Every row comes from one small tree of marks. Brackets hold a mark, then the marks that hang from it, in alphabetical order. Every link used is in the known rows. Which tree was each row made from?
Known rows
{gudu gutetu {liru rebi}}: [  0  14  -9   3  -9  -5  10   7  12 -15  -9  13  24   3 -16  -1  16   3
  28 -19   0  25  -5   1  23 -10  -8  -2   7   8  -4   5   2   1  29 -15
  -3 -14]
{rebi gutetu {liru {marilu noti}}}: [ 26  -5  -4 -17 -10   0   7 -33  30 -16  -1 -18  33  13 -33  20   4  21
  16  30  -6  21   2 -15   0 -16  -1   2  -1  16  -1 -13  27   1  21  17
 -11 -16]
{marilu {noti liru}}: [  5  -4 -15  -3  -8  -6  -2  -5  32 -14  15   1  16  16 -13   8   8   9
   1  10  -7  -5 -16  -1 -21 -20  -1  -2  -3  10 -10  15  12  -4   3  22
  19 -10]
{gutetu gudu {noti liru marilu}}: [-12   2 -28 -11 -14  -8  -7  12  16   8   8   1 -11   4  -9   6  13   7
 -10  36  -8   5  -1  17 -43 -21   5   5 -23  -1  -9   1  14   3  -4  20
  -1  -5]
{noti {marilu liru}}: [  0   5 -18  -1 -10  -5   4   1  25  -9  -4  -3   6 -17 -23  12   6  10
   9  29  -8   1   3  -1 -17 -19  10  12  -9   7  -3  12  17   4  -2  28
  -2  -4]
{liru marilu rebi}: [  3  -3 -10 -13  -7  -2   8 -11  14 -17   3   8   8  17 -22  13   3  -7
  16   9  -7  40  -1  -6   2  -9   4   5   2   3 -11 -18   9   4  12 -10
   1 -15]
{noti marilu}: [  0   4 -10  -7 -11  -4  -3  -2  13  -6  -4 -13   1 -28 -11  10   4   4
   1  14  -6   3  -2   6  -9 -17  10  11  -5   4   2   3  20  -1   5  17
  -1  -4]
{rebi gudu gutetu}: [ 11  -3   5 -13 -12  -1  -8 -12  13  14   0   4   4   3 -16  11   5   4
  25   7   5  12  -2   5   7 -18  -2  -1   9   8   3 -13  19  -4  18  11
  -9  -4]
{liru {marilu noti} {rebi gudu}}: [ 14 -11 -11 -15  -5   1 -11 -20  13 -21  16   0  17  34 -23   9  -1  -7
   9   4  -9  25 -19  -1  31  -8  -1   8   9  19 -18  -9  11   1   6  -1
   3 -16]
{rebi {gudu gutetu} {liru marilu} noti}: [  4   7 -12 -15  -8  -2 -13 -16  12   3  -7 -17  18   2 -21  11  15   4
  17  23  -2  20  -9  -9  42  -9  -7 -12   4  18  -6 -24   4   6  23  18
 -17 -17]
{rebi {gudu gutetu} liru noti}: [  4   9  -6 -13  -9  -3 -16  -8   6   7  -4 -14  18   1 -15   5  15   3
  21  14   2   7  -3   1  34 -15 -16 -12   8  17  -4  -9  -2   2  19  17
 -10 -12]
{marilu rebi}: [ 12   1  -3   1  -9  -1   1   4  17   1 -14  -3  13   1 -13  18   7  -4
  11   3  -1   6  16   8 -25 -17  -2   0   0   7  -9   4  10   1   6   3
   5  -2]
{rebi {gudu liru noti}}: [-12   2  -1 -10  -6 -12 -11   8  14   6  -2  -4   9 -16 -10  18  12  -1
   6 -10   8  -9  -3  11  38  -9 -15 -10   7  19  -7   1  11  -3  19   1
   5  -3]
{gudu gutetu marilu noti}: [ -8   6 -15   1  -6 -12  -7  19  -6   1  -9  -7   2 -36  -3  -4  14   5
   6  -5  -3 -14  19  10  16 -13  -7  -2   0   2 -18   9  14  -7  24   0
  11   3]
{liru rebi}: [  2   0  -3 -11  -8  -3   6  -3   9 -12   5  10   6  17 -15   7   3  -6
  21   1  -2  26   5   5  -4 -14  -4   7   8   2  -7  -2   3   0   7 -11
   7 -10]
{liru marilu}: [  1  -1  -9  -4  -8  -1   2 -11  21  -3  -5  -7   5   0 -17  17   7   3
   7  14  -6  18  -5  -5  -3 -11   9  -2  -3   2 -10 -18  12   2  13   3
  -3  -8]
{gutetu {gudu liru}}: [-13   6  -7   1 -12  -7   3   5  23  12  -4  -6  13  -2 -13  10  14   9
   8   3   3   5   6  16  -1 -14  -4  -8   3   8  -7   1   5   2  12  -8
  -1  -9]
{gutetu gudu liru {marilu rebi} noti}: [ -1  11 -11   5  -8   1 -14  27  -1  34 -11  -2   8  30  -6  14   5   4
   9  11  -2   6  15  36 -52 -19  -4  -8 -17  12 -19 -23  -7  -4  -5   3
  -6 -11]
{marilu liru rebi}: [ 10   2  -9   8  -7  -2   7   8  27  -2 -16   6  18  12 -25  19   9   2
  20  19  -2   4  20   2 -32 -19  -2   3  -5  10 -14  15   8   5  -1  12
   3  -3]
{gutetu {gudu {marilu {liru {rebi noti}}}}}: [-10  -3 -21 -14  -7 -10  -7  13   5   4  23   3   8   5 -36  -2   5  -1
  22  33  -2  12  33  18   6 -16  -7  -3   7  11 -28   5  -3   7 -11   0
  11 -20]
{gutetu {gudu liru {marilu noti}}}: [ -2  -3 -15   0  -9  -9 -11   5  13   5   8 -19  24 -21 -20   0  12  16
  -1  -4  -5 -21   7  22  19 -16  -6  -4   4  19 -19  15  14  -2   5  -1
   9 -14]
{marilu {liru {rebi {gudu gutetu noti}}}}: [ -5   4 -16  -4  -3  -8   0  11   8 -11   0  22   8  26 -14   0  11  -6
  26   8   1  18   8   2  25 -10 -18   3   4  12 -20  11   1   1  16  -1
   4  -2]
{rebi noti}: [ -1   2  -4  -8  -9  -5 -12  -3  15   6   6 -15   7  -5 -16  12   5   3
   8  18   1   2   5   6   6 -16   0  -9   4   6 -11  -7  -1  -2   2   8
   9 -13]
{marilu liru noti}: [ 11  -5 -13   7  -6  -2   0  -8  33 -11   4  -4  23  22 -23   8   5  15
  10  20  -8  -8  -2  -1 -10 -20  -1   5  -2  14 -20  20   7   0  -5  20
  11  -8]
{noti liru}: [ -6   1 -12  -5  -9  -8   3   0  27  -2   8  10   2   4 -12  11  11   2
  10  11  -2   6  -9  -1 -28 -19   0  -4  -4   2  -2   4  10  -1   9  16
  11  -7]
{marilu {liru rebi}}: [  1   0 -10  -4  -7  -4  12   1  20 -14   4  20  12  28 -27   6   5  -1
  28  15  -3  25  10  -1  -9 -16  -4   9   3   6 -13   8   1   4   0   0
   7 -10]
{liru {marilu noti {rebi gutetu}}}: [ 33  -5  -6  -5  -9   3   0 -19  29 -11  -7 -13  32  12 -30  23   2  11
  12  20  -7  19  12  -5 -15 -15   7   2  -3  17 -11  -6  29  -1  14  12
  -4 -12]
{marilu {noti liru} rebi}: [ 17  -3 -15   0  -7  -3  -2   1  31 -14   6   0  26  18 -18  15   8   2
   3   7  -7  -3  -2   3 -34 -21  -5  -1  -6  16 -12  21  17  -1  -1  20
  18  -8]
{gutetu {marilu liru {rebi gudu}} noti}: [  9   4 -13   7  -5  -1 -23  27   4  21 -11   9   5  35 -11  15   8  -7
  18  19  -1  -2   5  16 -24 -16 -11  -2 -13  17 -22  -8  -1   1  -5  22
  -1  -9]
{gutetu gudu {liru {rebi noti}} marilu}: [-14  12  -8 -14  -7  -4 -10  14   1  16  22  -2   9  25 -17   6  -4  -1
  23  16   1  27   8  29 -14 -14  -6 -12   6  15 -14 -29 -17  -5  -7  -4
   1 -29]
{gutetu gudu liru {noti marilu}}: [ -7   5 -16  -7 -12  -1  -9   6   4  22  -3 -10   0  -2 -14  11   7  18
  -7  21  -7   3   0  29 -31 -21  10   6 -18   4  -8 -12   8   0  -5  12
 -14  -3]
{liru marilu {rebi gudu}}: [  3  -7  -8 -17  -7   0  -4 -11   8 -10   7  12   3  21 -21  14   3 -14
  19   6  -4  37 -12  -2  24  -7  -1   3  10  11 -10 -22   9   4  12  -6
  -3 -13]
{gutetu marilu}: [ -5   9  -4   3  -7  -5  -9  11   8   7  -1  -5  -1   2   1   7   2  -2
  15   5  -3   4  -2  10 -18 -15  -1  -3   0   5  -6 -16   2  -8   7  10
   7 -12]

Which tree is each row?
[-20   8 -14 -20 -10 -15   6  14  12 -14  10  -4   8 -19 -15  11   7  -1
   1   9   1  18  17  19  11  -9  -9   6  -2  14  -6   8  15   1   9 -13
   3 -10] => {gutetu {gudu {liru rebi} {noti marilu}}}
[  5   5  -4  -9  -8  -4 -22   7  16  20  12   0   7  11 -24  11   0   5
  36  37   6   8   5   5   7 -17  -5 -15   5  21  -7 -20   3  -4   3  34
  -5 -22] => {rebi gudu {gutetu {marilu liru}} noti}
[  7  -3 -10   1  -7  -9 -13   5  13  -7   3 -16  29 -32 -24   4  11  16
   5 -15  -5 -27  -3  11  28 -15  -3  -2   6  19 -13  17  18  -4  10   8
  14 -14] => {gudu liru {marilu noti}}
[ 16   0  -6   1  -6  -1 -17  -3  22   5  11   1  18  28 -20   5  -2  13
  29  22  -2  -2  -7   4  -2 -19  -6   0   3  24 -11  -4  13  -8   3  35
  -1 -17] => {rebi gudu {gutetu {marilu liru noti}}}
[ 24  -4 -11  -1  -9  -3  -6  19   5  16 -15   8  16  -4 -37  12  12  13
  25  25  -2  -3  40  11 -30 -22  -3   4 -13   7 -18   6  22   3   7  16
  -2  -5] => {gudu {marilu liru {rebi {gutetu noti}}}}
[ -6   5 -24  -9  -7  -4 -17  -3  21   1  10   2   5   3 -18   8  17  -2
  11  23  -3  17 -23 -11  24 -10   1 -19  -2  12 -10 -20   6   3  20  25
  -4 -17] => {rebi {gudu gutetu} {noti {liru marilu}}}
[ -6  11   0  -5 -10  -1   0   7  10  30   3  -2   7  12 -12  10  -1  18
  28  16   1  18   9  23 -37 -20   2  -9  -2   9   1 -31   5  -9  10  10
 -14 -16] => {rebi {gutetu gudu liru marilu}}
[ 12   1  -3 -19 -11   2 -18  -3   0  22  -2   0   5  -9 -24  15   4  20
  13  15  -1   8 -10  19  -3 -21   8   5 -10  12   6 -21  23  -4  11  27
 -25  -5] => {rebi gudu {gutetu liru {noti marilu}}}
[-11   8 -11  -7  -8  -1  -9  20  -9  21   8  12   2  45  -8   4   2   2
  17   9  -4  27   3  33 -33 -16  -6  -2  -9   6 -18 -28 -15  -5  -3  -9
  -3 -19] => {gutetu gudu {liru rebi} marilu noti}
[ -5   8  -2 -18  -3  -3 -25  11  -6  13  21   4  10  19 -19  10  -5  -9
  31   1   3  19 -12  22  19 -11  -9 -12  12  24  -7 -31 -12  -7  -2   9
   0 -28] => {gutetu {liru {rebi gudu noti}} marilu}
[  6  10 -11  12  -5  -3  -1  23  20   4 -12   4  14  15 -14  16   4  -3
  24  18  -3   3  17   7 -39 -17  -5   0  -8  15 -13   1   3  -1  -3  19
   4 -11] => {gutetu {marilu liru rebi}}
[  4   8  -8 -31 -17  -6  -3 -12  19   7   6 -28  13 -20 -28  13   4  18
  14  51   1  22  26   9 -10 -21  -1  -1  -1  13   7 -11  18   5   6  24
 -17 -16] => {rebi {gutetu gudu} liru {noti marilu}}
[  4   3 -12 -10  -9  -7  -7  10  26   0   5  -1  14   2 -23  21  10  -5
  10  20   1   7  11   5 -27 -18  -4 -14  -3  13 -10   4   6   2   0  18
  15 -14] => {marilu {rebi {noti liru}}}
[  7  15 -16   4  -8  -2  -5   8  22  -2 -19 -15  34 -16 -27  20  19   5
  13   6  -1  16   5  -5  25  -7   2 -18  -2  19 -12 -11   7   6  26   4
 -10 -20] => {gudu gutetu {liru {marilu {rebi noti}}}}
[ 20  -2   0  -8 -11  -4  -3   8   4   9 -11  -3  15 -31 -27  13   6   5
  25   5   1   1  33  12 -19 -20   0   1   3   8  -5   1  29  -2  15   7
   1  -5] => {gudu {marilu {rebi gutetu}}}
[ 11   5 -16   9  -5   4   0 -16  21  -6  -7 -12  32  12 -20   7   8  23
   7   2 -13  10 -22  -3   9 -13  11  -3  -6  14 -13 -11  11  -4  19  10
 -10 -13] => {gudu {gutetu {liru {marilu noti}}}}
[ -3   4 -12   4  -8  -3 -14   3  16   8  12 -19   9  25   3  -1   0   6
   2  14  -7  -4   0  22 -25 -17  -4  -2  -1  13 -20  -4  -1  -9  -6  10
  10 -14] => {gutetu gudu {marilu noti}}
[ 11   0 -10  -9  -8  -1 -10  -4  20   0  -7 -18  17  -3 -27  27   6  -5
   7  25  -2  17  14  -1  -4 -11   7  -9  -1  13 -16 -17   7   6   4   7
   0 -15] => {liru {marilu {rebi noti}}}
[  9   2 -14  -7  -9  -4 -22   9 -19  15 -16  -4   8  -8 -11  -5  21   7
  14   1  -4  -9   2  13  25 -17 -17   0  -4   9 -12  -5   9   1  23  12
 -11  -2] => {rebi {gudu {gutetu noti} marilu} liru}
[  8  -7  -8  -4  -6  -7 -24   2   7   0   7 -14  25 -29 -23   4   9   8
   6 -19  -2 -29 -14  16  52 -13  -8  -4  11  27 -12  14  19  -4  11  11
   8 -12] => {rebi {gudu liru {marilu noti}}}
[  7   6  -5  -4  -3  -1  -6   4   6  -9  15   3  24  31 -15   6  -8   6
  21  -7  -8  14 -14  16 -11 -15  -3   3   4  21 -12 -11  -3 -11  -2   5
   8 -24] => {gutetu {liru rebi} {marilu noti}}
[ 10  12 -13   2  -6   3  -4   1  14   7 -15 -11  29  -3 -29  21  11   9
  15  12  -4  20   4   2   3 -11   9 -15  -5  16 -13 -22   2   3  17  11
 -15 -17] => {gudu {gutetu {liru {marilu {rebi noti}}}}}
[  3  13 -23   4  -4  -6  -2  12  13 -24  17  15  19  36  -3 -10   6  -2
  20  -2 -11  18 -18   1 -15 -15 -10   0  -3  13 -13   4   3  -9  12  12
  15 -24] => {gudu {gutetu {marilu {noti {liru rebi}}}}}
[-17  18 -20  -5  -3 -14   3  29   6 -16  11  22   0  19   5  -3   9 -11
  21   2  -3  23   2   3 -17 -10 -17  -5  -6   6 -12  -4   1  -9  21   2
  18 -15] => {gudu {gutetu marilu} {noti {liru rebi}}}
[ -3  -2 -17 -24 -11  -5  17  -9  28  -8  20  24   6  31 -30  12   6   0
  25  34  -3  57   9  -5 -29 -14   2  -2  -4   2  -4 -21  19   6  17  -2
  -5 -19] => {noti {liru marilu {rebi {gutetu gudu}}}}
[ -4   9 -25 -14  -9  -6  -2   6   8 -20   8  21   3  -1 -11  -4  10  -9
  19   3  -6  26 -21   0   8 -15  -4   9  -2  11   4   7  19   2  16  18
  -4 -10] => {noti {liru {rebi {gudu gutetu}}} marilu}
[ -1  21 -20   5  -7  -6 -15  28  14   3  -2   1  14   4  -5   6  12  -6
  18  14  -2   8   5   5 -27 -16  -7 -19  -8  14 -11  -7  -1  -4  10  25
   9 -21] => {gudu {gutetu {marilu {rebi {noti liru}}}}}
[ -3  -2 -10 -14  -6 -10  -8  16  18   1   3  10   4   5 -10  23  10 -13
   5   7   5  -2   8   9 -13 -15 -16  -8  -4  17 -10   9  17  -1   9  15
  16   2] => {marilu {rebi {gudu {noti liru}}}}
[-18   5 -15 -14 -11 -10  -3   6  12   2   3 -19  -8 -22  -2  10   4   3
 -11  28  -2   2  19  19 -13 -15   1   7  -8   5 -11   5  17  -2   1   6
   4   3] => {gutetu {gudu {noti marilu}}}
[ -3  -2  -4  -6  -7  -9 -19  11   2  12   0  -2  12 -40 -21   8  13   2
  15 -17   3 -18  -6  15  43 -13  -8  -6  11  18  -5   1  18  -1  16   5
   1 -10] => {rebi {gudu liru marilu}}
[ -8   6 -20 -18 -11 -10 -11   5  24  -8  18  -9   3 -28 -21  13   7   4
  -1  33  -4   4  -8   0 -11 -19   7  -5  -7   9   1   2  15   1  -1  36
   7 -16] => {rebi {noti liru marilu}}
[ 10   3 -14   9  -5  -1 -10   3   0   1  -4 -12  30 -19 -18  -6   8  23
  10 -14 -11 -20  -8  15  14 -19   2   0   1  14 -15   8  12  -9  14  13
   1  -9] => {gudu {gutetu liru} {marilu noti}}
[ -2   8  -6  -5  -5  -1  -9  19  -9  10   3  14   6  35 -11   7   1   1
  21  -2  -5  22  -4  21 -25 -15  -5   1  -8   8 -13 -27 -10  -7   3  -3
  -1 -21] => {gutetu {liru rebi} marilu noti}
[ -1   7  -7  -5 -13  -3 -12  12   3  32  -1  -2  -6  28   0   3   6  10
  16  30   0  16  17  24 -41 -19  -3  -5 -11  -1 -13 -27   3  -7   8   6
  -7 -12] => {rebi {gutetu gudu marilu noti}}
[ -4  -5  -9 -25  -6 -10  -3  -5  26   0  14  12  -1   2 -21  24   9   2
  13  26   3  20  -2 -10   3 -11  -4 -10  -4  11  -2 -20  29  -1  25  20
  -1  -7] => {rebi {gudu {noti {liru marilu}}} gutetu}
[ -9  13 -23   4  -7 -10   4  13  19 -13 -11  -4   6 -22 -10   4  12  12
   6  26  -7  -3  11  -2  -1 -15   1   9 -13   7 -11  18  16  -1  12  22
  -2   3] => {gudu gutetu {noti {marilu liru}}}
[-12   3 -13  -2 -10  -5   5  -3  28   7  -4  -9  13  -2 -20  18  14   8
   5  13  -2  19   0   5   7  -9   3  -9  -2   9 -10 -16  10   6  16  -7
  -9 -13] => {gutetu {gudu {liru marilu}}}
[  3   8 -10 -24 -13  -7  -9  -9  15  -7   2 -28  14 -29 -24  17   5   8
   5  34  -3   6   8   2   5 -18  -1   2  -2  15   5  -3  12   4   2  26
  -5 -14] => {rebi liru {noti marilu}}
[ -5  -1  -6 -13  -8 -10 -30  12   1  16  10 -16  14 -44 -28  10  12   1
  13  -6   6 -20   0  16  58 -11  -9 -17  14  23  -8  -5  10   0  10  10
   5 -19] => {rebi {gudu liru marilu} noti}
[ 17  -6   1 -21 -10   0 -11  -4  -3   9   5  20   2  36 -21   6   5  -2
  27   8   3  31   4  13   5 -16  -9   6   3   6  -8 -16  10  -1  14  -4
  -8  -9] => {liru {rebi gudu {gutetu noti}}}
[ 14   5  -2 -16 -10  -4  -5  -2  16   0  -9 -20  26   1 -26  24   8   0
  15  24   3   9  25   5 -12 -17 -13  -8   2  18  -6  -1   3   6   4  13
   2 -13] => {marilu {rebi liru noti}}
[ 10  -1  -9  -4  -6  -2 -18   7  20  11  -1  -1  17  13 -31  20   7  -6
  20  26   4  -1  12   8   4 -16  -9  -9   4  23 -18   6   0   7  -8  23
   2 -10] => {marilu liru {rebi gudu noti}}
[  4   5 -12 -16  -9  -1  -3   5  -4  -4   1   7   8   6 -23  11   3   8
   9   7  -9  22  -6  19 -14 -17   6  14 -12   6  -5 -10   8   0   1   5
  -9 -10] => {gutetu {liru rebi} {noti marilu}}
[  2   3 -18 -10  -8  -5   9   3  18 -23   5  12   9   2 -30   7   1   1
  20  24  -8  24   5   0 -10 -17   4  18  -3   9  -5  13  14   6  -3  13
   0 -10] => {noti {marilu {liru rebi}}}
[  8   3  -8  -9  -6   2  -7  -2  18   7  -5 -15  25  -4 -36  32   4   5
  10  18  -2  18   7   4  -4 -12   9 -14  -4  18 -11 -25   5   4   5  11
  -6 -18] => {gutetu {liru {marilu {rebi noti}}}}
